Each row was made from one walk, in order. Every step used is in the known rows, and no mark comes twice. Write each row's walk.
Known rows
Y -> U: [ -1   5  23  13 -20  -4   4  33 -26   4 -12  44  -4  -7  -1   8  20 -13
 -10   8  15  11  -6  -8   9   3   2  17   2  -1 -30  -5  28  17  -7   0
   7  15 -19   2  17 -13   8  10  14  14   6   5]
J -> X -> R: [-11 -15  15   5   8  10 -32  16 -16  -4 -12 -10 -18 -23   2   9 -22 -14
 -16 -21 -13 -30  33  12  11  21   7 -15  16  10 -26 -12  49  23   8  16
  24 -26  -7   9  -3  16 -10 -26 -14   2  -6  30]
X -> R: [  2 -18  15   8   0   5 -14  11  -6  -5  -9   7 -22 -10   1   8 -10 -15
  -9  -6 -15 -16  24   4  13  12   7 -12   3 -11  -8 -13  31  18  -3  17
   5 -17  -5  15   1  -2 -11  -3 -19  10  -6  40]
X -> R -> J -> T -> Y: [ 18 -44  29  -3  -6  17 -16  -7  -8  22 -39 -29 -21  17   0 -18 -38  22
   6  -1 -14  16  30   5  11  21 -11   2  35  23 -10 -49  48  57   5  13
   5 -35  -4  34 -31  -9 -37 -29 -24  -7  15  47]
T -> Y: [  0  -3  34  16 -26 -18   3  20  -7  -1 -21  22 -37   0  -1  -9  23   3
 -10   5   3  16 -15   7  18 -11 -16  19  -6   2 -22 -20  41  43   5  18
  -6   3 -42  17  -3 -22  -3  -3  -5 -12  -2   1]
T -> R: [ 13 -13  32  14 -24  -4  -3  12   4 -17 -31  12  -7 -25  14  -4  16 -13
  -3   7  -3  -7  21  10   2  13  -9  -6   4  12 -18  -9  29  20  14  27
  -4 -29  -7  25  25   3  15 -12   8  -9 -14  20]
Y -> U -> K: [ -1   5  29  24 -25  -8  -6  33 -12  -7  13  63 -12  -9 -19  10  26  -8
 -14   5  32  18 -10   5  16  -4   3  23 -14 -24 -15  -2   9  22 -18 -12
 -13  12 -25   1  20 -33  10  20  18  27  13  -5]
R -> X -> J -> T -> Y: [ 24 -31  40   8   4   3 -31 -35 -22  28 -38 -36 -30  12  -4 -14 -22  16
   3   5  -4  23   5 -27   3  25 -23   1  45  25 -29 -36  70  80  13  17
  24 -32  -7  19 -12 -17 -31  -2 -11 -18  20  30]
K -> Y -> T: [ 19  10  11  44  14  -8  16   8 -11  -8 -24  44 -22   0  -2  13  14 -28
 -19  -1   7  19 -22 -15 -18  -4   7 -13 -20  -8  16   8  31  39  32  -4
  -7   3 -34  -8  30 -20  -9  14 -15  25  -1  24]
J -> R -> T -> Y -> K -> U: [ -7 -10  50  -5 -14 -35 -19  11   2  -2   1  18 -10  -3  -9 -23   5  11
 -22  -4  14  21  -5  15  16  10   2   1   6   5 -33 -32  23  44  10 -14
   0  10 -25  24   0  -9 -19   2   3  16  -5  18]
K -> Y -> T -> R -> J: [ 36 -17  24  34  11  11   3   1  -4  -7 -69  13  -5  -7  22  18  -5 -14
 -16  16   9  15   8   0 -22  24   4 -29   7  19  17  -4  35  48  27   8
 -23 -23  -7  14  31   9  -5 -22  -5  -1  -5  32]
U -> K -> Y: [ -2  20  27  39  -7 -23  -2  22  -5 -16  11  57 -34 -12 -15   3  27  -8
 -15 -13  25  18 -21   4  11 -16   8  11 -38 -38   8   4  19  46   4   7
 -34  -5 -50   8  28 -25   0  27   3  23   2   8]
R -> T -> Y: [ 14  -8  38  21 -22  -9  -6  10  -4   7 -27  -2 -29   2 -16 -30  -4  16
   0   9   1  13  -7  17   4   1 -19  13  13  18 -15 -36  51  56  17  13
  12   1 -21  27 -14 -14 -14  16   2 -12  -7  23]
U -> K -> Y -> T: [ 17  14  17  55   7  -9   9   9  -3 -18  -1  64 -28   1 -17  13  22 -23
 -22   3  29  31 -26  -2  -8 -18  11  -3 -32 -31  29  10  19  48  18 -16
 -30  -2 -39 -10  39 -38  -5  29 -13  36   9  14]
U -> K -> Y -> T -> J: [ 24   0  30  45 -10 -16  13   6   4 -22 -24  45 -19 -12  -6  10   6  -7
 -31   3  36  32 -19   1  -6   5  20 -10 -34 -20  32   4  10  67  43  -7
 -38 -19 -35  11  47 -25   8  13  -6  29  -5   6]
K -> Y: [ -4  14  20  36   0 -17   3  22 -10  -5 -18  40 -26 -11   5   3  20 -20
 -14 -11   4  11 -14  -9   3  -3   8   1 -26 -13  -1   0  33  33  14  18
 -15   0 -44   2  22  -7  -5  16   3  12  -6  13]
K -> Y -> T -> J: [ 22  -4  22  34  -4 -14  17   6  -7 -12 -51  28 -11 -12   8  12   1 -14
 -29   3  16  20 -13  -8 -16  15  11 -17 -25   6  20   2  29  57  50   4
 -16 -16 -29  10  42  -3   4   0 -10  16 -18  12]
J -> R -> T -> Y -> K: [  1  -6  47   7 -11 -23 -12  17  13  -8  -8  14 -17  12 -13 -25  13   9
 -16   8   3   5   1  24  15  11 -17  12  17  23 -18 -35  44  56  10  -9
  -3   4 -25  24 -16 -20 -12  -8 -13   1  -4  27]
K -> Y -> T -> R -> X: [ 27  -9  29  31   8   4   0  -8  -7 -11 -68  12 -15 -15   9  18   0 -26
 -11  14  -9  13  -6 -11 -13  21   7 -32  12  24  15   5  49  48  31  13
  -2 -21   1   4  46   9   2  -6   1  -1   1  24]
R -> T -> Y -> U -> K: [  8  -3  51  23 -40 -10  -4  32  -8   4  -4  45 -23   3 -32 -24  13  17
  -8  15  33  28 -27  24  16 -10  -9  38   1   2 -17 -37  22  60  -8 -15
  -6  15 -19  22  -1 -35   0  30  22  13   2   1]
R -> X -> J: [ 15 -11  22  21  23  12 -38 -16 -27   9 -26 -20 -20  -9   9  21 -18 -10
 -11   5   3  -3  18 -24  -1  40 -12 -24  36   2 -21   3  67  48  -2  26
  21 -14   7   5   1   8 -11   2  -8  -3   9  20]
X -> J -> R -> T: [ 23 -28  19  14  22  15 -51 -16  -9   3 -17 -31  -6   0  -4 -11 -27   4
 -16  -2  -1 -20  44   1  -5  41   0 -15  50  24 -24 -33  48  48   8  17
  27 -33  12  30 -11  20 -28  12 -14  13 -12  62]
U -> K -> Y -> T -> J -> R: [ 16  -9  26  27  -1 -15  -7   1   5 -29 -23  33 -14  -5  -4  11   6  -3
 -36 -12  25  17  -2   7   3  10  32  -5 -22   2  24  -3   5  60  34 -11
 -35 -34 -27  25  40  -7  -4   0 -13  30  -9  25]
Y -> T -> R -> X -> J: [ 45 -32  32  26  21  14 -26 -31 -12   1 -59 -26  -7 -13  14  27 -18 -24
 -17  26   1  -2  25 -17 -21  46 -12 -45  50  24  -6  -1  58  53  21  10
  19 -35  32   6  32   9  -6 -18 -15  -3   0  35]
R -> J: [ 14  -7  11  19   6  15 -19  13 -14  -3 -28   3 -13  -6  11   7 -11   1
  -6   1   6   8  21   3   1  21  -8  -3  14   8  -8   0  46  33  -1  23
  -3   0 -10  15  -6   6  -6  -7  -1  -2  14  21]

Which walk is each row?
[ 27 -29  21  20  11  28 -21   1  -9  -7 -66 -22   4 -20  15  20 -26 -12
 -12   9  13  -5  38  24 -22  39  -3 -24  38  48  -7  -3  54  44  34   6
   9 -31  15  13  16  25   1 -48  -6 -14   5  28]
Y -> T -> R -> J -> X
[  2  -6  15  15  14  22 -36  17 -24   4 -33 -18 -10 -23  11  10 -24   3
 -10 -15  13  -7  36  16   2  32  -7  -1  23  26 -23   0  66  43  14  23
  11  -8 -10  11 -11  22  -3 -28   0 -11  16  17]
R -> J -> X
[  3  -9  47  13 -47 -17   6  14  -5   9   7  46 -23  10 -30 -26  19  18
   3   4  31  43 -23   2  20 -19 -11  47  -4   2 -26 -39  13  55  -5 -20
 -10  -4 -36  18   2 -54  -8  17  12  10  23   0]
J -> T -> Y -> U -> K
[  9  -1  47  15 -26 -32  14   6   8   4   2  26 -16   9 -14 -23  23   7
   1   5  16  35 -15  -2   6  -2 -36  23  -8   3 -18 -25  43  56  26 -17
 -11  -4 -43   6  -6 -52  -5 -13 -19   5  10   6]
J -> T -> Y -> K
[ 27 -25  24  16  21  17 -42 -42 -26  23 -26 -36 -10  -6  -2  -2 -34   2
  11  -3  -3  11  29 -35  -8  39 -20 -13  44  18 -24 -13  66  58  12  18
  28 -36  10  11  -5   3 -23   9 -13   3  23  42]
R -> X -> J -> T
[ 22 -23  30  10  -9  13 -14  10   0  -9 -51 -10  -4 -16  21   6  -9   3
  -6  10   3  -3  37  20   0  28  -8  -9  19  20 -13 -11  35  31   5  32
 -12 -30   5  34  11  19   7 -26   7 -18   1  26]
T -> R -> J
[  1   0  51  11 -21 -41  -1  15  -4   5   1  31 -14 -13 -11 -24   9   7
 -20   4  26  33 -25  11   6   3 -13  -3  -9 -13 -24 -25  31  49  15 -13
  -6  24 -33  15   4 -25 -10  18  12  17  -4   2]
R -> T -> Y -> K -> U
[ 10 -30  36  11 -13  -2 -15  12  -2   8 -25 -11 -30   3  -9 -24 -21   9
  -5   8 -15  -6  14  23  13   6  -7  -2  26  12 -10 -50  45  54   6  12
  14 -14  -6  34 -20  -6 -25   3 -13   0 -10  41]
X -> R -> T -> Y
[ 25  -1  33  45  -8 -13  13   7  13 -25 -25  54 -20 -13  -6  10  26 -26
 -18  11  23  19 -15   9 -12  -8   8 -13 -24 -17  20   1   9  45  28  -3
 -38 -28 -25   8  52 -27   9   9   0  24  -7  19]
U -> K -> Y -> T -> R
[  9 -32  16   8   7  13 -17  -1 -13 -10 -44 -27  -5 -19   6  19 -41  -9
 -29  -4   1 -17  32  13  -7  47  17 -34  15  31   1  -9  43  48  45   0
  19 -39  10  16  18  17  -3 -41 -25   8 -15  34]
Y -> T -> J -> X -> R
[ -7 -26  43  -3 -19   6 -22  30 -19  21 -31  -5 -16  -4 -12 -13 -26   6
 -14   4   0 -12  12  25  15  18   1   5  40  39 -38 -56  53  54   4  -8
  37  -4  -4  21 -17   4 -22 -14  11  -7 -13  24]
J -> X -> R -> T -> Y -> U
[ -6  12  24  25 -14 -17  14  40 -26   9 -19  65 -12  -5   3   9  27 -16
 -19  -3  13  17 -24 -16   6  -1   8  13 -15  -7 -16  -6  25  26  -4   0
  -7  19 -39  -3  26 -12   4  19  23  15 -10   1]
K -> Y -> U
[ -8  16  29  12  -9 -36  -2  20 -10  -7  19  52  -1 -28   2   8  25 -19
 -23  -7  30  28  -9  -6   3  10  -3 -10 -23 -38 -26  12  17  16   7 -10
 -16  24 -30  -5  29 -21   4   8   5  30   5  -4]
Y -> K -> U
[ 21 -26  30   8 -16   6 -10  -6  -9  17 -40 -17 -21  11  -3 -26 -20  25
   9   0   5  34   7   4   2  12 -22  20  22  28 -16 -36  51  64  14  10
  -1 -19 -22  31 -25 -16 -26 -16 -10 -13  27  25]
R -> J -> T -> Y
[  2 -22  27 -12  -2   8 -36  -7 -10 -12 -48 -34  -6 -17  13   6 -26  13
 -16  -7 -13  -5  33   3  23  43  16  -9  29  46 -16  -5  47  46  13  35
  11 -35   4  39  10  32   1 -20  -3 -13   0  21]
T -> J -> R -> X
[  9 -22  22  19  14   0  -7   8 -12  -8 -53  -6  -9 -19  11  23 -29 -15
 -41 -11   1 -13  14   8  -9  33  28 -37  -1  20  10  -8  41  57  53  -1
   8 -38 -13   9  30  18  -7 -32 -20   9 -21  31]
K -> Y -> T -> J -> X -> R
[ 17 -24  51  13 -31 -15 -10   0 -15  23   4  26 -17  17 -21 -15  12  12
 -12  10  41  32 -10 -16   9   0 -16  32  21 -10 -35 -46  23  67  -4 -22
  -5 -17 -26  14   0 -51 -20   8   8  17  14  15]
X -> J -> T -> Y -> U -> K
[ -1 -19  50  -3 -12 -31 -10  16   1   8   3  17 -15  -6 -11 -16 -11   1
 -24   6   8  15  -4  16  10  12   1 -21   3 -20 -19 -39  28  44   4 -17
  -1   6 -13  20   0 -18 -21   3  -3  24 -15  24]
X -> R -> T -> Y -> K -> U
[ 10 -27  12   9  14  26 -23  11 -11   2 -27 -10 -18   1  10  15 -34  -3
  -9   1 -10 -11  41  11   7  30   5 -22  25   4  -2 -13  42  28 -11  24
   1 -19   7  24 -11  14 -17 -23 -19   5   8  40]
X -> R -> J
[  1 -17  48   5 -33  -9 -21  25   0  -2  -7  30 -17  11 -28 -22   9  23
 -13   7  18  19  -7  28  29  -6   8  35  20  20 -26 -49  19  53 -15 -16
  -1   1 -16  33  -5 -19 -11  17  18  10   4  19]
J -> R -> T -> Y -> U -> K
[ 16 -12  18  20   0   4 -11   0 -13  -9 -49 -12   1 -26   2  16 -21  -8
 -23  -5  20   0  17   7 -15  36   4 -12   8  32  -9   2  47  51  58  -1
  15 -26  -6  13  25  10   9 -28 -12   5  -8  12]
Y -> T -> J -> X
[ 20 -25  30  12 -28  -1  -1  -8   7  -7 -27 -13   0 -18   0 -25  -4  -1
  16  -2  -6   2  31   3  -8  10 -11   1  12  27 -21 -24  33  27  34  19
   5 -49  -6  34  17  -3   3  -5  -2  -4   0  40]
J -> T -> R
[-15   6  48   4 -27 -48  10  22  -7  -1   3  52 -18 -13   0  -6  37  -8
 -29   2  30  38 -32   1  18  -6 -15   1 -21 -29 -32  -7  22  31   6 -10
 -22  28 -49   3  15 -38   1  -9   2  13   1 -19]
T -> Y -> K -> U
[ 13 -21  42   7 -32   4  -7  11 -13  21 -17  25 -16  16 -19 -19  -3  30
   5   7  37  50  -3   7  16   0 -14  42  16  13 -17 -39  23  65  -7 -15
 -17  -7 -25  23  -9 -41 -14  -2  13   6  37   4]
R -> J -> T -> Y -> U -> K
[  9 -24  17   6  15   4 -41  -9 -10  -1  -9 -10  -9   1  12  11  -3 -10
 -21  -8  -3 -16  37 -11  12  31   3  -8  34   5 -29 -16  39  32  -4  18
  11 -27  -6  17  -2  10 -19 -11 -18   7  -5  46]
X -> J -> R
